Known rows, with every way that one mark hangs from another:
[q_169 [q_54 q_240 [q_886 [q_265 [q_198 q_992]]]]]: 3 -16 -28 14 7 -9 -15 15 -1 -3 9 56 13 -15 13 9 7
[q_886 [q_54 q_240] [q_265 [q_198 q_992] q_819]]: 24 -10 -12 -36 -2 -23 -27 -10 5 18 18 36 -20 -5 7 2 -10
[q_240 [q_54 q_886]]: -6 21 -17 59 3 11 -29 18 -11 -8 13 10 5 -2 6 1 -11
[q_886 [q_54 q_240]]: 12 21 -60 10 14 22 -48 4 -16 9 -10 25 -9 17 -1 15 -15
[q_265 q_198]: -12 45 -34 20 -12 13 -73 4 41 -9 5 -12 4 -2 -19 -2 -18
[q_265 [q_198 q_992] q_819 [q_886 q_54]]: -6 40 49 6 19 -51 -24 -1 50 7 32 26 -22 -19 -43 -3 -6
[q_169 [q_54 q_240 [q_886 [q_265 q_198 q_819]]]]: 3 -22 4 4 -1 6 -17 15 25 -10 -1 49 9 -11 28 44 19
[q_819 q_265]: -15 6 -38 7 -2 48 -24 14 -4 -26 7 -2 52 -7 -41 1 -20
[q_992 q_198]: -21 48 -34 43 -10 15 -106 27 4 -24 -2 -5 7 -18 2 11 -54
[q_265 [q_198 q_992] q_819 [q_886 [q_54 q_240]]]: -1 39 52 5 31 -47 -19 -2 46 6 22 51 -10 -9 -42 -2 17
[q_240 [q_54 [q_886 [q_265 [q_198 q_992] q_819]]]]: 0 2 14 29 -6 -21 -14 10 -1 -3 34 17 -1 -18 8 -13 -8
[q_819 [q_265 [q_198 q_992] [q_886 [q_54 q_240]]]]: 1 26 10 3 29 -21 2 5 16 -5 24 39 23 0 -66 -17 8
[q_886 [q_54 q_240] [q_265 q_819]]: 18 -21 -22 -34 -2 16 -29 -7 -11 6 2 25 -14 0 28 34 -8
[q_169 [q_54 q_240 [q_886 q_265]]]: -1 -22 -34 13 5 20 -18 16 -7 -12 -3 49 15 -9 30 36 9
[q_169 [q_54 [q_886 [q_265 q_198]]]]: -3 -12 -28 13 -13 1 -33 16 18 -8 11 14 -9 -19 26 35 -14
[q_819 [q_265 q_198 [q_886 q_54]]]: -3 30 12 4 14 -5 -13 7 36 -13 18 3 7 4 -52 12 -1
[q_265 [q_198 q_992] q_819 q_886]: -25 46 53 14 18 -34 -28 0 58 -12 31 28 14 -28 -52 -15 7
[q_54 q_240 [q_886 q_265]]: -13 -11 -17 -3 46 24 -26 -12 -17 -24 -5 34 49 -13 -11 22 25

Rows:
24 6 -46 -25 -4 -6 -47 -10 5 15 5 15 -30 14 19 15 -8 : [q_886 [q_54 q_240] [q_265 q_198]]
0 42 61 2 24 -22 -31 -3 69 -4 6 35 -19 5 -24 33 28 : [q_265 q_198 q_819 [q_886 [q_54 q_240]]]
-8 -10 27 -13 41 -9 -17 -13 9 -18 7 45 45 -25 -25 8 30 : [q_54 q_240 [q_886 [q_265 [q_198 q_992] q_819]]]
-7 25 37 6 32 3 -20 1 27 -9 3 40 -3 -3 -17 37 18 : [q_265 q_819 [q_886 [q_54 q_240]]]
18 -7 -9 -35 -23 -10 -46 -9 28 10 16 -12 -44 -6 23 33 -28 : [q_886 q_54 [q_265 q_198 q_819]]
-8 -2 -9 -22 -18 -8 -38 -7 20 -6 29 5 8 -31 -5 -12 -23 : [q_886 [q_265 [q_198 q_992] q_819]]
-20 32 10 12 18 -11 -5 7 27 -20 29 19 42 -15 -75 -27 -2 : [q_819 [q_265 [q_198 q_992] q_886]]
0 55 -1 20 36 -48 -30 -4 23 12 21 44 -13 1 -44 -23 7 : [q_265 [q_198 q_992] [q_886 [q_54 q_240]]]
-21 33 16 11 13 10 -16 7 44 -28 17 4 35 -4 -60 3 8 : [q_819 [q_265 q_198 q_886]]
17 6 -50 -22 -18 -10 -56 -8 10 14 18 -17 -47 2 20 16 -36 : [q_886 q_54 [q_265 q_198]]
-10 15 -5 7 21 17 -5 9 4 -18 16 8 21 -2 -46 16 -8 : [q_819 [q_265 [q_886 q_54]]]
-16 -11 26 -13 18 -1 -36 -12 28 -23 12 -8 21 -34 -13 33 3 : [q_54 [q_886 [q_265 q_198 q_819]]]
-17 -12 20 -11 23 -15 -27 -11 15 -19 24 4 26 -42 -24 9 -3 : [q_54 [q_886 [q_265 [q_198 q_992] q_819]]]
11 -21 -29 -33 -16 11 -37 -6 -6 6 15 -7 -30 -12 27 36 -35 : [q_886 q_54 [q_265 q_819]]
-20 -21 11 -11 23 17 -28 -9 3 -29 10 -3 31 -37 -10 36 -2 : [q_54 [q_886 [q_265 q_819]]]
